Every row comes from one small tree of marks. The marks that hang from a mark follow it in brackets, in the order of their numbers. Every link used is in the known rows. Which tree was each row made from?
Known rows:
J524{J289 J490{J105{J676{J636}}}}: [ -2.5 -20.5 -23.1   2.8  30.6  23.9  -3.9  12.1   2.8  18.0 -23.6  -1.5
   3.8  31.8 -61.0   6.6   3.8  25.7  42.5 -13.9  10.3  58.6   0.4  27.4
   9.2]
J289{J524{J490{J105 J636}} J548{J676}}: [  9.3 -34.8 -27.3 -25.1  38.1  24.1  -6.4   6.1  -9.0  39.9 -28.0  17.7
  -0.5  78.5 -51.3  -2.4  -7.5  25.4  11.9  -0.9  -6.3  14.5  19.0 -16.4
  32.9]
J289{J105{J490 J676} J524}: [ 12.8 -16.2 -11.5  -9.9  -2.3  12.8  -4.4  12.2 -16.9  -3.5  27.7  19.9
  14.8  19.0 -55.8 -13.5  -5.1 -10.5  -3.2 -17.5 -14.5  29.1  21.5   7.1
   8.8]
J105{J676{J524 J636}}: [ -8.3 -16.3 -18.1  -7.5  18.6  36.5   2.6  -7.3   3.7 -15.6  14.6 -11.3
  20.9   3.9 -57.2  10.1  48.1   6.2  23.1 -24.2  -4.9  49.5   6.4   2.4
  -6.0]
J289{J105 J524{J490} J548{J676}}: [ 14.0 -45.1 -12.6 -24.8  11.4  -3.9  -4.2  13.4 -34.1  33.0 -10.7  17.2
  15.8  51.1 -37.6  11.6 -29.5  -1.9   5.0  -1.4   7.2  20.8  22.1 -18.0
  22.9]
J676{J105{J289 J490{J636}} J524}: [ -8.0 -27.6 -35.1  -4.0  -2.0  37.9  16.3  -0.2   7.3  -1.6  -5.5   4.0
   6.1  47.4 -81.7   4.6  45.4  33.1  -3.7 -21.4   8.9  29.3  14.5  -2.2
   4.8]
J48{J490{J105{J676{J524}} J636}}: [ 10.0  -9.1 -32.9  -9.0  27.0  58.5 -20.8  11.9  16.3 -11.6  14.8   2.1
   0.3  49.3 -71.8 -15.8  37.5  14.9   8.8 -20.2 -22.4  25.9  -6.5   3.7
   0.2]
J548{J676}: [  9.2 -16.9  -9.2 -10.0  22.3   6.3 -11.1  -1.2 -23.6  26.5  -4.1   2.5
  16.4  16.4 -17.2  -3.0   1.2  -8.6   2.1 -12.5   0.4  11.6  12.9  11.1
   7.5]
J289{J105}: [ 11.7  -4.5   2.1 -21.2   3.2   6.5 -11.0   4.5 -14.9   9.9  17.5   2.8
  13.9  16.1 -18.7   9.3 -11.4 -16.7  -5.6 -10.8  -5.4  23.1  19.6  -0.6
  10.1]
J676{J105 J524{J490} J636}: [-17.8 -48.3 -18.7 -13.4  -0.7  21.1  -5.6   2.7   5.5 -11.8   8.4   0.4
  19.5  28.9 -52.6  36.7  34.6  44.2  24.0  -9.0  25.0  54.0  12.6  -5.7
   6.6]
J289{J524 J548}: [  3.8  -6.8  -9.2 -20.0   9.1  18.1   5.3   8.1  -9.4  28.1   5.4  -9.9
   0.1  37.4 -22.6   7.3  -4.8 -17.8   6.3  -1.4  -4.6  22.7  12.3 -25.4
  16.3]
J490{J636}: [  4.1   6.1 -11.7 -17.8  14.8  25.5  -7.0  -0.5  -0.2  12.8   3.3   3.5
   0.3  30.6 -31.8   2.6  12.1  -3.2  -4.9 -11.8  -7.8   6.0  19.2  -1.6
  11.7]
J48{J490{J105{J289{J524} J676} J636}}: [ 23.3  -3.1 -31.5   0.6  32.8  33.5  -0.5  23.9   8.6  -0.9 -10.1  15.6
  -3.8  41.7 -86.0 -27.3  -1.5   4.8   7.3 -28.6 -31.1  31.3   3.2  15.0
   3.0]
J289{J105{J490 J676}}: [  7.4 -13.4 -11.2  -3.9   4.3  24.1  -8.1  11.5 -11.4   0.5  21.5  11.7
  11.8  21.4 -48.6 -15.8   0.3  -9.7   3.7 -19.6  -9.4  28.2   9.9  13.4
   4.4]
J548{J289 J676{J105{J490{J636}}}}: [ -2.4 -42.2 -19.0 -11.3  21.8  28.0   2.7   0.4  -9.5  24.8 -25.7  10.4
   1.9  57.9 -54.6  -8.4  18.0  29.2   1.7  -4.2   2.3   7.2   2.6  -3.1
  21.4]
J676{J524{J289{J105{J490{J636}} J548}}}: [ -4.3 -20.5 -23.6 -25.1  -8.4  37.4  12.5  -5.8 -10.2  28.0  -2.0 -12.6
  -2.1  79.6 -67.5  11.2  17.3   8.5 -10.3  -0.9  13.0  19.4  10.0 -16.2
  12.4]
J105{J676{J524{J289{J548} J490{J636}}}}: [ -5.0 -17.5 -48.1  -1.4  11.5  48.9  14.9  13.5   0.5  26.9 -33.2  -8.0
  -7.1  65.1 -80.3  12.3  34.8   7.3  29.4  -8.3  20.9  23.0   2.9 -21.9
  10.1]
J548{J289{J105{J676{J636}} J524}}: [  7.5 -20.1  -2.3 -20.5  22.0  12.0  13.8   4.0 -10.8  -6.2  -0.9  -0.9
  15.8  13.0 -58.0   7.9   0.8  -9.2  16.2 -13.9 -19.3  49.8  12.2 -11.2
  10.9]
J105{J289{J548} J676{J636}}: [ -6.2 -12.5 -17.6   2.8  37.8  35.1  29.5   5.3   4.9  13.5 -27.9 -18.2
   4.8  20.7 -67.0  -4.8  13.2  -5.6  38.1 -28.3  -7.1  58.4  -6.6  -1.8
  -3.4]
J548{J289 J676{J105}}: [  4.8 -36.2 -11.0  -8.2  26.3  11.6   3.2   4.1 -15.6  27.4 -27.9  -2.5
  12.0  26.1 -26.6   7.1   9.3   5.9  15.7  -4.0   6.0  23.0   1.4 -10.3
  19.1]
J490{J105 J636}: [  7.5   6.3 -12.7 -21.3  29.7  34.8 -13.1  -3.7   9.7  15.3   0.6   2.9
  -3.0  43.0 -32.6  -3.8  11.0  10.4   1.5 -10.8 -18.5  18.1  15.9   0.9
  19.8]
J524{J289{J105}}: [ 12.9  -2.1  -3.2 -15.4  -2.6  -2.6  -2.3   4.8 -21.7  26.6  -0.3  -4.7
   9.0  21.7 -26.3  15.2 -18.2 -19.2  -3.4  -6.4   9.6  27.2  17.9   8.6
  10.7]
J524{J490}: [ -0.7 -11.6 -17.2  -4.8   3.3  15.1 -13.4  18.9 -10.8  20.5  -0.8   5.0
   3.2  32.6 -21.4  11.9  -3.8  -2.2  10.6  -5.6  17.0  15.2  11.4   5.5
   7.6]
J676{J105{J289} J524{J490} J636}: [-15.0 -46.1 -28.1  -1.2   3.8  17.8  14.6   7.1   4.6  -7.5 -16.4  -2.0
  18.1  27.2 -72.6  33.9  33.3  41.8  26.0 -20.0  27.5  62.1  10.0   1.6
  -0.3]

Write each row's tree:
[  0.1 -31.1  -6.0 -16.3  12.0  18.6  12.2   5.3 -13.0  -3.5   7.2   2.7
  12.2  30.1 -67.8  -3.7   1.0   2.9  10.0 -12.6 -14.4  45.7   6.4   2.0
   7.6]
J548{J289{J105{J490 J676{J636}} J524}}
[  2.9 -14.8 -33.6 -10.8  13.4  22.5  22.2  20.0  -3.9  31.8 -35.7   7.5
  -8.9  66.5 -67.2   8.4  -6.4   3.3   9.3 -10.7   6.4  16.2  18.1 -20.7
  15.6]
J105{J289{J524{J490{J636}} J548}}
[  8.2  -9.9 -32.1  -6.0   7.2   9.4  11.9  19.8  -7.8  17.5 -25.2  18.5
  -0.5  43.1 -65.4   8.5  -3.2   5.5  -0.8 -16.6   5.0  11.6  28.4   1.2
  10.5]
J105{J289{J524{J490{J636}}}}
[ -4.2 -30.5 -41.2  -1.9   2.2  28.6  13.6  12.5   6.7  -0.2 -25.1  11.3
   6.9  45.3 -79.0  23.5  36.7  33.8  12.4 -19.4  20.3  31.1  20.0 -12.0
   9.8]
J676{J105{J289} J524{J490{J636}}}
[ 14.2  -1.5 -21.9  -7.0  28.7  35.0  -7.7  18.2   8.8  15.0 -13.4   2.3
  -8.1  56.0 -59.5 -16.4  -5.3   9.8  -3.6 -20.5 -17.2  21.0  -5.9  21.4
   1.5]
J48{J490{J105{J289} J636}}
[  5.5 -23.0  -1.3 -24.8  22.1  16.3   9.8   1.0  -5.2  -3.1  10.7   1.5
  15.6  21.7 -58.6   5.5  -5.9  -5.9  21.5 -15.5 -20.3  56.9  14.6 -19.4
  12.8]
J289{J105{J676{J636}} J524 J548}
[-10.7 -19.2 -12.1  -0.4  17.5  32.4  -2.5   1.6   0.8  -4.0  16.5   0.5
  10.0  17.2 -56.1 -12.9  20.0  11.7  18.9 -21.3  -6.1  41.1   0.1  26.1
  -4.2]
J105{J490 J676{J636}}
[  1.9 -17.9  -1.3 -15.5  27.8  22.5  10.3   3.0  -6.1  -1.3  -8.1  -8.3
  13.1  14.8 -51.1   5.4   7.0  -8.5  23.1 -16.8 -13.5  47.0   1.0  -3.5
   5.8]
J548{J289{J105{J676{J636}}}}
[  6.1 -10.8 -26.4   4.0  29.6  34.0 -14.7  22.3   4.2  12.7  -7.5   9.7
   2.2  30.9 -42.4  -7.7   6.8   6.6  33.7 -16.1  -2.9  35.2   3.8  10.1
  12.6]
J524{J490{J105{J676}}}
[  1.7 -34.4  -4.4 -22.6  30.0   1.6   9.2  -7.8 -24.0  21.5 -18.2  -6.2
  17.4  25.0 -36.9  10.0   2.8   4.0   7.4  -4.8  -5.0  29.1  10.3  -0.2
  11.8]
J548{J289{J524} J676{J636}}
[ 11.8  -2.7 -13.1 -18.8  25.2  37.4 -29.3  13.6   9.7   9.1  12.4   5.2
  -8.0  58.6 -39.5 -13.3  -4.0  12.9  -5.2  -8.9 -19.0  12.9  -5.0  13.3
   7.8]
J48{J490{J105 J636}}
[ 10.2 -39.5 -11.9 -14.0  19.3   0.3   5.8   5.7 -20.5  23.2 -20.8   4.7
  14.4  25.3 -33.6   8.9   4.7   5.4   9.0  -1.7   0.1  24.4  13.2 -17.4
  24.3]
J548{J289{J524} J676{J105}}
[  0.9 -48.3 -39.2  -7.8   5.8  12.6  -2.0   1.9 -14.0  21.5 -31.6  15.5
  13.8  50.9 -70.0  25.6  29.9  41.1  10.7  -6.7  33.2  19.6  21.9  -2.2
  18.3]
J548{J676{J105 J524{J289 J490{J636}}}}
[  9.3 -15.8 -13.2  -9.7  -9.1  -4.6  -7.4  18.1 -23.6  31.1 -10.9   5.1
   6.2  36.7 -32.8  22.7 -25.5  -6.2   4.5  -3.1  25.9  24.4  17.9  11.2
  12.0]
J524{J289{J105} J490}
[ -2.1 -33.3  -4.6 -21.1  11.5  22.8   9.2   1.9  -6.4  -0.3  19.1   4.3
  11.2  38.7 -68.2  -6.7  -3.8   5.8  14.7 -14.7 -15.5  53.2   8.0  -6.9
   9.8]
J289{J105{J490 J676{J636}} J524 J548}
[ 10.2   7.3 -21.3  -8.6  41.1  44.7  -8.7   2.6  15.3   4.5  -3.4   8.4
  -1.0  29.0 -52.6 -16.9  21.7   5.5  18.4 -21.4 -27.5  25.8  12.6   2.5
  16.4]
J490{J105{J676} J636}
[-13.2 -31.9 -35.8  -6.4   4.4  50.5  26.9   0.7  11.3  13.4 -16.7  -7.2
  -2.5  70.7 -83.6   4.1  43.1  31.5   6.6 -15.0  10.1  34.2   2.9 -23.5
   9.8]
J676{J105{J289{J548} J490{J636}} J524}
[ -8.2 -29.3  -3.3 -15.0  17.9  34.8   5.4   1.6  -2.9   3.9  13.4  -3.1
   8.7  39.1 -62.3  -8.9   0.9   6.5  20.8 -16.2 -10.0  51.8  -4.1  -0.5
   4.8]
J289{J105{J490 J676{J636}} J548}
[  3.7 -11.1 -41.4   4.4  46.0  53.0  17.5  22.7  14.8  28.3 -49.8   3.9
 -13.2  65.2 -82.1 -14.5   9.7  12.6  38.3 -23.0  -7.5  35.8  -0.7  -9.4
  15.5]
J524{J490{J105{J289{J548} J676} J636}}
[  4.1 -21.9  -3.9 -26.6  -6.3  15.4   1.4   7.7 -18.1  22.8  21.3   0.5
   4.2  54.7 -37.2  -0.8 -19.3  -8.8  -9.0  -0.5  -4.6  24.9  13.8 -15.6
  17.1]
J289{J105{J490} J524 J548}
[  6.0 -14.6 -27.1 -21.2  24.6  29.1   0.3  14.4   0.9  27.5 -27.7   6.5
 -11.5  70.9 -47.4   7.6   0.8  16.2   8.3   3.0  -4.9  13.2  13.9 -16.2
  29.4]
J548{J289{J524{J490{J105 J636}}}}
[  4.0 -50.2 -25.0 -20.0  20.0  12.2  -0.5  11.6  -9.0  25.4 -24.4  27.5
   5.2  63.0 -59.4  11.1  -0.8  33.5  15.6  -0.7   8.5  17.4  23.2 -29.4
  32.5]
J289{J524{J490{J636}} J548{J676{J105}}}
[  1.5 -28.2 -22.3 -12.9  19.8  26.5   6.6  -5.0 -24.0  27.7 -19.7 -19.9
  15.3  34.0 -30.4  10.0  34.5  -8.1   3.9  -5.5   7.7  12.2   0.7 -12.2
   6.0]
J548{J289 J676{J524}}
[-10.2 -61.7 -16.4  -8.2  21.7   4.2   6.1   5.4 -13.2  38.9 -39.9  -0.6
  10.3  51.7 -53.8  24.5  -6.2  39.5  37.6   0.4  34.7  50.9  -0.5   1.4
  18.4]
J524{J289{J548{J676{J105 J636}}} J490}
[ 14.8  -1.5 -20.5  -5.5  36.2  47.5 -24.6  19.7  14.9  -1.6   7.2  11.4
  -6.6  45.6 -59.5 -25.7   7.1   7.7  11.5 -19.2 -29.0  21.7  -7.8  14.1
   4.9]
J48{J490{J105{J676} J636}}
[ -6.6 -11.9 -21.2   2.6   9.9  35.1  21.1  12.4  -7.4  39.7 -17.3 -17.2
  -6.9  53.8 -45.5 -12.1  -0.2  -7.9   7.9 -13.1   8.4  27.2  -7.7   2.3
   0.9]
J105{J289{J548} J490}
[  9.3  -7.0 -20.6  -5.9   4.3  23.6   1.6   6.8 -10.5  12.7  -2.3  14.4
   1.6  40.8 -73.7 -12.9   1.4  -1.3  -0.6 -16.9  -3.0  20.6  15.2  17.8
   9.5]
J524{J289{J105{J490{J636} J676}}}
[ 19.3   4.9 -31.4  -2.5  38.3  30.1  15.7   8.1   8.8   4.8 -21.8  14.1
   1.5  26.3 -78.8 -17.9  13.7   2.5  13.1 -31.2 -30.9  36.5  21.6   2.4
  14.3]
J490{J105{J289{J524} J676} J636}
[  5.4  -6.1 -25.6  -7.5   2.1  18.6  15.9   6.3  -7.7  14.9  -6.1  12.6
  -1.5  45.0 -68.5 -10.9   4.5   5.3 -15.8 -18.8  -6.1  11.9  23.2  11.7
   6.4]
J105{J289{J524} J490{J636}}
[ 20.0  -4.4 -22.7 -12.1  21.7  23.3  -4.2  19.3   4.1  10.8  -6.0  10.0
  -5.4  54.3 -65.7 -14.5 -11.2   9.6  -9.7 -17.6 -22.3  23.5   6.8  13.5
   5.9]
J48{J490{J105{J289{J524}} J636}}
[ 17.1 -15.8 -22.8 -16.8   8.1  11.7  -6.6  19.7  -9.1  -7.0   3.0  36.5
   9.3  31.3 -69.7   3.4  -4.7   1.7   5.7 -16.7 -11.6  18.8  35.5  -8.5
  18.1]
J289{J105{J676} J524{J490{J636}}}
[ -1.4 -15.7 -34.5 -18.7  16.2  43.6 -13.5   3.2   8.5   9.2  -3.2   3.7
   1.4  61.5 -52.3  13.7  33.5  29.8   8.2  -8.5   4.5  19.4  16.5  -6.9
  16.1]
J676{J524{J490{J105 J636}}}
